Each row comes from the steps of one path. Every step used is in the known rows, and no mark comes twice. Write the path behind each row, first mark first.
Known rows
ralaf, vakuz, mosuf, nerod, pufef: [-22  14  -5  10 -17  -8 -12  15  -4 -19  -7  -5  10 -20  -7   1 -11  -2
   4 -11 -13 -10  10  11  18 -17  -2 -10   2 -12   4]
pufef, nerod, vakuz, ralaf, mosuf: [  7  24 -10  21 -11  -5 -13   4 -17 -19   8  -4  25 -11  -7   4   1   2
   1   0   3   5  21   5  16 -16 -11   8   0  13  10]
zegegad, nerod, vakuz: [ -2  19  -1  12 -15  -3 -16   1  -2 -12  -9  -5  15  -7  -1  11  -7  -3
   1  -7  -3   3 -18   3  34 -15 -10 -39 -11  13  10]
gesom, vakuz, mato, fanub, nerod, pufef, mosuf: [  1  20  -1   4  -3  -3 -23  17   9 -19  -4  -4  16 -18  -2   7  -3   7
  -2  -8  -3  -5  32   6  30 -12 -26 -23 -12 -12  -1]
fanub, vakuz, mato: [-24   9   4  13 -18  -4 -23  13   0  -3  -8  -6  16 -17   3  15  -4   3
  -6 -10  -5   5  32   3  26 -13 -20 -26 -14 -24   2]
nerod, vakuz, ralaf: [ -5  26  -3  22 -15  -7 -15  -3  -7 -19  -2   1  16 -14  -7   8  -3  -1
   2   0   4   6  -2   5  23 -14  -8 -12  -8  13   4]
pufef, zegegad: [  2  22   6  22  -7  -8 -13   5  -2 -12 -13   4  38  -9   2  14   1   0
  -1  -6  -5   1   2   1  14 -15 -15 -19  -7  -8   4]
gesom, vakuz, mato, fanub, nerod: [ -3  18   1   3   1  -3 -27  15  10 -22 -10  -3   9 -17   0   9  -5   3
  -3  -4  -3  -6  32   4  26 -12 -28 -22 -17 -10  -4]
fanub, vakuz, ralaf, mosuf, nerod, pufef, zegegad: [-22   7   8   3  -1  -7  -8   8 -21  -1  -3   9  29 -17  -3  10  -3   5
   2 -12  -5   6  28   7 -16 -17  -7   4   4 -19  10]
ralaf, vakuz, mato, nerod: [-25  15   3  16 -18  -7 -27  21   6 -10 -11  -2  12 -18  -3  13 -12   6
  -2  -4  -9  -7  21   6  20 -14 -18 -23 -11 -20  -3]
mato, fanub: [ -8  26   0   0  -6  -3 -26   6   3 -31 -10   4  11 -10   5   7  -4  -7
   1  -9  -1  -1  -6   3  27 -15 -18 -16  -9  -5  -1]
zegegad, pufef: [-13  19  -2  -6  -8  -3 -11   8  -5 -13 -17   4  14 -12  -2   6   1  -5
   1  -8  -5   4   0   2  13 -15  -5 -15   0  -1   4]
zegegad, pufef, vakuz, fanub, mato: [  5   4   9  -6   2  -3 -10   7  -4  -1 -12  -4   1 -13  -2   3   8   2
  -3  -7  -3  12   7   3  25 -12 -14 -32 -10 -14   2]
fanub, nerod, vakuz, ralaf: [-11  22  -3  22 -12  -6 -16  -3  -8 -24  -1  -4  22 -16  -9   6  -4   1
   3  -6   2   4  21   9  17 -16 -16 -10 -12   4   3]
mato, nerod, pufef, vakuz: [ -5  20   8  20   1  -6 -20  12   2   1 -22   7  20 -14   4   9   4  -1
   0  -9 -11  15   5   1  12 -11 -17  -5  -8 -19   3]
gesom, vakuz, mato: [  3  17  -1  16 -10  -5 -20  16   7  -2 -13   0   9 -17  -2  14  -3   2
  -4   4  -4  -1  22   0  28  -9 -13 -23  -9  -1   0]
vakuz, ralaf, mosuf, nerod, pufef: [-14  15  -6  -8  -7  -6  -9   9 -18 -10  -6  12   5 -16  -7   1  -7  -2
   2  -1  -5   2  23   7  -8 -14   1   9  10   2  10]
gesom, vakuz, mosuf, nerod, pufef, zegegad: [ 14  20   6  26  -2 -10  -4  11  -2 -13 -12   3  28 -20  -3   5   5   4
   2  -4 -10   0   6   3  13 -14  -7  -5  -1  -3   5]
pufef, vakuz, fanub: [ 12  12  -2  16   1  -5 -17   7  -7 -12 -14  -4  11 -10   1   8   8  -3
  -3 -10 -10  14   6   2  27 -11 -17 -22 -16 -13  -1]
mosuf, nerod, vakuz, mato, fanub: [ -6  17   4   4 -11  -7 -21  10   8 -42  -8 -12  -5 -16  -3   3  -7  -1
  -3   3   0 -11   9   5  32 -15 -22 -21  -2  -4   0]
nerod, vakuz, zegegad, pufef: [ -3  23   1 -13 -12  -7  -2  -3  -5 -21 -23   1  23  -8  -7   8  -1  -5
   7 -10  -5  17  -7   2  11 -16  -2 -14   8   2   7]
gesom, vakuz, mato, fanub: [  3  21   2   4  -2  -3 -27  15  11 -17 -11   2   4 -15   2  12  -4   0
  -3   2   0  -5  10   0  32 -11 -20 -23 -12  -2  -3]
mosuf, nerod: [-11  18  -2  10 -15  -6 -20  10  -2 -26 -13  -1   2 -14  -2   3  -4  -4
  -1  -6  -9  -6   9   5  19 -14 -12  -8  -1  -7   1]
mato, nerod, pufef: [-10  19   7  10  -7  -6 -15  12   0 -12 -24  11  16 -16   0   6  -6  -1
   2  -9  -9  10   6   3   9 -13 -12 -10  -1 -14   6]
gesom, vakuz, ralaf, mosuf, nerod, pufef, zegegad: [  6  15   3   7   8  -8  -5  11 -14   0  -9  15  22 -17  -9   8  -2   5
   3   3  -4   0  16   3 -14 -12  -1   8   8   4   9]
fanub, vakuz: [-27  15   2  14 -14  -3 -25   9  -4 -10 -10  -1  19 -14   4  12  -4  -3
  -1 -18  -7   5  15   4  24 -15 -16 -18 -12 -19   2]
mosuf, nerod, vakuz: [ -7  18  -1  19 -15  -8 -15   7   0 -32 -12  -9   2 -15  -6   2  -6  -5
   1  -3  -6  -7   4   6  25 -14 -12 -12   3   1   4]
ralaf, vakuz, fanub, mato, nerod, pufef: [-15   0  14  -3  -4  -7 -13  19  -1  -9 -16   3  -1 -21  -8   4 -19   6
   2 -11  -7   3  11   9  20 -14 -11 -37  -3 -30   4]
gesom, vakuz, fanub, mato, nerod: [ 13  11  11  14  -4  -5 -22  14   3 -15 -15   3  -7 -20  -5   3  -2   9
  -1  -7  -4   6  10   4  31 -11 -20 -28 -15 -11  -1]
mato, nerod, vakuz, fanub: [  8  14   3  20  -9  -8 -13   7  -6 -38 -19  -5   5 -16  -7   2  -2   1
   2  -9  -7  12   0   5  26 -15 -18 -23 -10  -6   1]
gesom, vakuz, ralaf: [  0  27  -4  19  -7  -4 -22   4  -4  -5  -5  11  12 -16  -5  11   0   1
   1   0   1   5   2   2  19 -11  -7  -6 -13  11  -1]
vakuz, ralaf, mosuf, nerod, pufef, zegegad: [ -3  15   3   1   0  -9  -2   7 -18  -7  -6  13  27 -14  -6   7  -2   3
   2   0  -4   2  20   5 -17 -15  -2   6  10  -3  11]
gesom, vakuz, ralaf, mosuf, nerod, pufef: [ -5  15  -6  -3   1  -5 -11  14 -14  -3  -8  13   1 -19 -10   3  -6   0
   3   1  -4   0  22   5  -6 -11   2  11   8   9   8]
vakuz, mosuf, nerod, pufef, zegegad: [  6  19   6  21 -11 -10  -2   7  -7 -20  -9   0  32 -17  -1   4   4   3
   1  -7 -10   2   8   6  10 -17  -8  -6   0 -10   7]
vakuz, zegegad, nerod, pufef: [  0  17   3 -21 -11  -4  -5  -1  -6   4 -22  12  26  -4   1  15  -9  -3
   5 -16 -10  23 -12   1  10 -14  -1 -33  -2  -7  11]

Which path is each row?
[ -6  21   2  -2 -10  -4 -24  11   7 -25  -9  -1   8 -13   4  10  -5  -1
  -4  -1   0  -3  11   3  29 -14 -21 -24 -11  -9  -2] : vakuz, mato, fanub
[-12  13   2   1  -7  -7 -10  12  -3 -16 -19   3   4 -16  -2   2  -9  -5
   1  -5 -10  -1  11   5  11 -13  -5 -10   8 -12   7] : mosuf, nerod, pufef
[-23  16   0  -2  -9  -4 -28  17   9 -19  -5  -4   9 -14  -1  14 -15  -1
  -2  -4  -3 -13  10   6  29 -15 -18 -30 -10 -16  -4] : ralaf, vakuz, mato, fanub
[ -7  13   2  -6  -7  -2 -10   7  -4   5 -16   7  17  -8   2  12 -10  -4
   1 -10  -7   9 -10   2  19 -13  -3 -37  -5   0  12] : zegegad, nerod, pufef
[  4  20  -3  17  -9  -6 -10  13  -2 -16 -12   1   7 -22  -4   0   1   0
   2  -5 -11   0   9   5  21 -13  -3  -3   0   1   4] : gesom, vakuz, mosuf, nerod, pufef
[ -6  19  -6   5   2  -4 -13   7 -15  12  -5  11  22 -11  -1  10   3  -2
   0  -2  -3  15  19   3  -3 -11  -4   6  -2   1   9] : nerod, pufef, vakuz, ralaf, mosuf
[-10  18  -2  20 -11  -6 -15   5   0 -28 -12 -11  21 -14  -5   5  -6  -3
   2 -10  -5  -1  22   8  23 -15 -20 -18  -7  -3   5] : fanub, nerod, vakuz
[  3   5  16  -2  -4  -6 -10  13  -2 -13 -19   6  -1 -19  -4   1  -8   6
   0  -9  -5  13  13   6  20 -13 -14 -32  -4 -23   6] : vakuz, fanub, mato, nerod, pufef
[-10  14   2  14   5  -5 -15   9  -1   1 -17  -2  26 -12   2   8   0  -4
  -1 -12 -11   9  29   5  11 -11 -19 -11  -9 -21   5] : fanub, nerod, pufef, vakuz
[ -5  25  -9  21 -27  -7 -25   9  -2 -31   0  -6   6 -13  -3   1   4   2
  -2 -10  -8 -10   9   8  32 -16 -16  -8  -5  -5  -1] : pufef, mosuf, nerod
[ -7  29   2  29 -16  -7 -21  -1  -5 -25  -7   4  15 -17  -6   6   0   4
   3  -3   2   9  -2   5  18 -16 -14  -3 -12   7   1] : mato, nerod, vakuz, ralaf
[-33  11   2 -19   0  -2 -21   9 -16 -20  -1   9   3 -17  -1   3  -8  -2
   3 -15  -1   3  20   9  -2 -17 -11   7   2 -15   6] : mato, fanub, vakuz, ralaf, mosuf, nerod, pufef
[-20  27   0 -21 -17  -2 -23  -1  -6 -30  -7   2  26  -7   2   8   7   2
   5 -32  -5  15  -6   6  23 -21 -19 -11  -9 -21  -3] : mato, fanub, vakuz, zegegad, pufef, mosuf
[-11  15  16   6 -10  -6 -17  12   6  -3 -17   9   8 -18   0   4  -9   4
   0  -6  -3   5  12   5  18 -13 -14 -20  -1 -18   8] : fanub, mato, nerod, pufef
[-12  26  -1   9  -5  -5 -23  -5  -4 -39   0  -3  16 -14  -5   4  -5  -1
   4  -9   6   1   9  10  22 -18 -22 -10 -15   3  -1] : mato, fanub, nerod, vakuz, ralaf
[  7  -1  13   1   4  -7  -9  12  -2  -4 -14  -5 -10 -17  -3   0  -1   2
  -4  -5  -8   7  17   5  23 -10 -14 -26  -2 -26   4] : mosuf, nerod, pufef, vakuz, fanub, mato
[ -2  20  -5   4 -19  -2 -15   6  -5   0  -4   2  22  -8   1  10  -3   2
   0 -14  -7   6 -12   5  31 -15  -7 -37 -10   3  10] : zegegad, nerod, pufef, mosuf
[ -4  14  -5  -4   1  -1 -13   4 -17  24  -1  12  23  -6   1  13   2   0
   0  -6  -4  17   1   3   3 -12  -3 -14 -10   9  13] : zegegad, nerod, pufef, vakuz, ralaf, mosuf
[ -4  26  -3  24  -7  -5 -24  -1  -6   0  -1   5  20 -11   1  12   9   0
  -2  -3  -1  12   4   2  19 -12 -13  -2 -18   0  -1] : pufef, vakuz, ralaf
[-12  17   1  -2  -7  -3 -25  11   6 -30  -8  -6  13 -14   2   8  -6   1
  -4  -8  -3  -4  34   7  25 -15 -30 -23 -15 -17  -2] : vakuz, mato, fanub, nerod
[  3  21   4   0  -1  -7  -9   2  -1   5 -24   8  30  -6   3  14   1  -6
   3 -12 -11  25   5   0   7 -11  -8  -9   0 -19   5] : nerod, pufef, vakuz, zegegad
[  4  26   0   8 -10  -7 -19   0  -1  -5 -17   4  28  -5   4  15   6  -4
   1 -13 -10  20   3   0  16 -12 -15  -7 -10 -14   0] : pufef, vakuz, zegegad
[  6  19   0  13  -9  -6  -8  -4 -18  -1   4   4  39  -6  -4  16  -1   5
   2  -3   3   6  -9   4   6 -18  -7 -23  -9  23  14] : pufef, zegegad, nerod, vakuz, ralaf, mosuf
[ -1  15  25  15  -4  -9 -10  10   5   0 -17  11  30 -16   2   9  -5   9
   0  -5  -2   5   8   3   9 -14 -18 -23  -1 -22   9] : fanub, mato, nerod, pufef, zegegad
[ 14  25  -3  -5 -15  -4 -12   2  -2   5 -13   9  26  -5  -3  14  -2   4
   5 -17  -9  17 -14   2  26 -13  -3 -31  -7   4   7] : gesom, vakuz, zegegad, nerod, pufef, mosuf
[ -7  20   5  18 -19  -6 -23  15   4 -14 -15   2  12 -17   1  10  -2   6
  -5  -1  -6   4  23   3  21 -13 -22 -17 -12 -14   0] : vakuz, mato, nerod
[ -3  17   3  14   3  -5 -15  10   1   7 -18   3  21 -11   3  11   1  -6
  -1  -6  -8  11   7   0  16 -10 -10 -13  -4 -13   6] : nerod, pufef, vakuz
[ -5  19  -3  11 -17  -7  -8   9  -6 -23  -9  -2  10 -19  -2  -2   0  -2
   1  -8 -10   2  12   8  19 -16  -5  -4   1  -6   6] : vakuz, mosuf, nerod, pufef
[-11  22  -8   2 -21  -5 -17   9  -7 -29  -5  -4   5 -14  -5  -2   7   2
   0 -11  -8  -7   4   7  22 -17 -10  -7   1  -2   0] : zegegad, pufef, mosuf, nerod
[  0  20  -2   2  -5  -2 -11  10  -7 -14 -10  -2  23 -11   0   3   5  -1
   0  -8  -5   6   8   2  18 -15 -11  -6   1  -7   4] : zegegad, pufef, nerod
[-12  14   4 -10   6  -1 -22  11   4 -13 -11  -7  16 -12   3   7   7   1
  -4  -8  -5   3  28   4  17 -14 -29 -16 -16 -19  -4] : zegegad, pufef, vakuz, mato, fanub, nerod
[-26  15   4 -18 -13  -3 -12   1 -10  -8 -21   5  25 -10   0  12   1  -2
   5 -25  -9  22   8   3   5 -17  -8 -12  -2 -23   3] : fanub, vakuz, zegegad, pufef
[ -8  15   9   8 -10  -6 -13  17   3  -5 -21   6  13 -19   0  10  -6   4
  -3  -1  -7   9  24   2  12 -12 -14 -18  -2 -18   5] : vakuz, mato, nerod, pufef
[-12  11  -5  -9  -6  -6  -8  17 -10 -14 -16   5   4 -14  -4   1 -10  -6
   1  -5 -11  -3  25   6  -2 -13  -3   0  15  -6  12] : ralaf, mosuf, nerod, pufef
[  3  20  -1  11  -4  -4  -6   7  -5 -22 -10 -10  23 -12  -5   2   3  -2
   2  -4  -2   4   3   2  24 -16 -11 -10   5   2   7] : zegegad, pufef, nerod, vakuz
[  1  26   8  34 -29  -8 -19   4   5 -27   0  -9  12 -20  -2  -1   2   8
   0  -6   1   2   6   8  41 -18 -20 -16 -13   2   5] : fanub, mato, nerod, vakuz, mosuf
[-12  19 -10  12 -11  -5 -14   2 -16 -22   2  -3  21 -14 -10   4  -4   1
   3  -6   0   1  34  10   5 -16 -13   1  -5  11   9] : fanub, nerod, vakuz, ralaf, mosuf
[  5  24  -7  25 -17  -6 -20  11  -1 -25  -5  -4   5 -20  -4   0   6   1
   0  -6 -10  -6   8   6  31 -14 -10  -1  -9   7  -1] : gesom, vakuz, mosuf, nerod
[ -9  19   0 -13  -9  -7  -2  -3  -6 -27 -22  -4  28  -9  -9   6  -2  -3
   8 -16  -7  15  15   6   5 -18 -11 -13   3  -7   6] : fanub, nerod, vakuz, zegegad, pufef
[-15  13   1   2  -3  -5 -10  10  -3 -11 -18   2  23 -14  -2   6 -10  -4
   2 -12 -10   5  29   6   8 -13 -13 -16  -2 -17   8] : fanub, nerod, pufef
[-13  20   7 -23  -1  -1 -18   2  -7 -26 -12   0  28  -8   4   7   4   0
   5 -28  -4  20   4   2  15 -20 -20  -3  -4 -30   0] : mato, fanub, vakuz, zegegad, pufef, nerod
[ -3  29  -9  30 -29  -9 -21  -1  -8 -35  10  -8   8 -16 -11   0   4   6
   0  -3   2  -6   2   9  31 -17 -12  -3  -6  11   0] : pufef, mosuf, nerod, vakuz, ralaf
[ 13   5  25   8   3 -10  -3  10  -3 -10 -20   8  20 -18  -2   6  -4  11
   0  -7  -4  13   9   4  11 -15 -18 -34  -5 -28   7] : vakuz, fanub, mato, nerod, pufef, zegegad
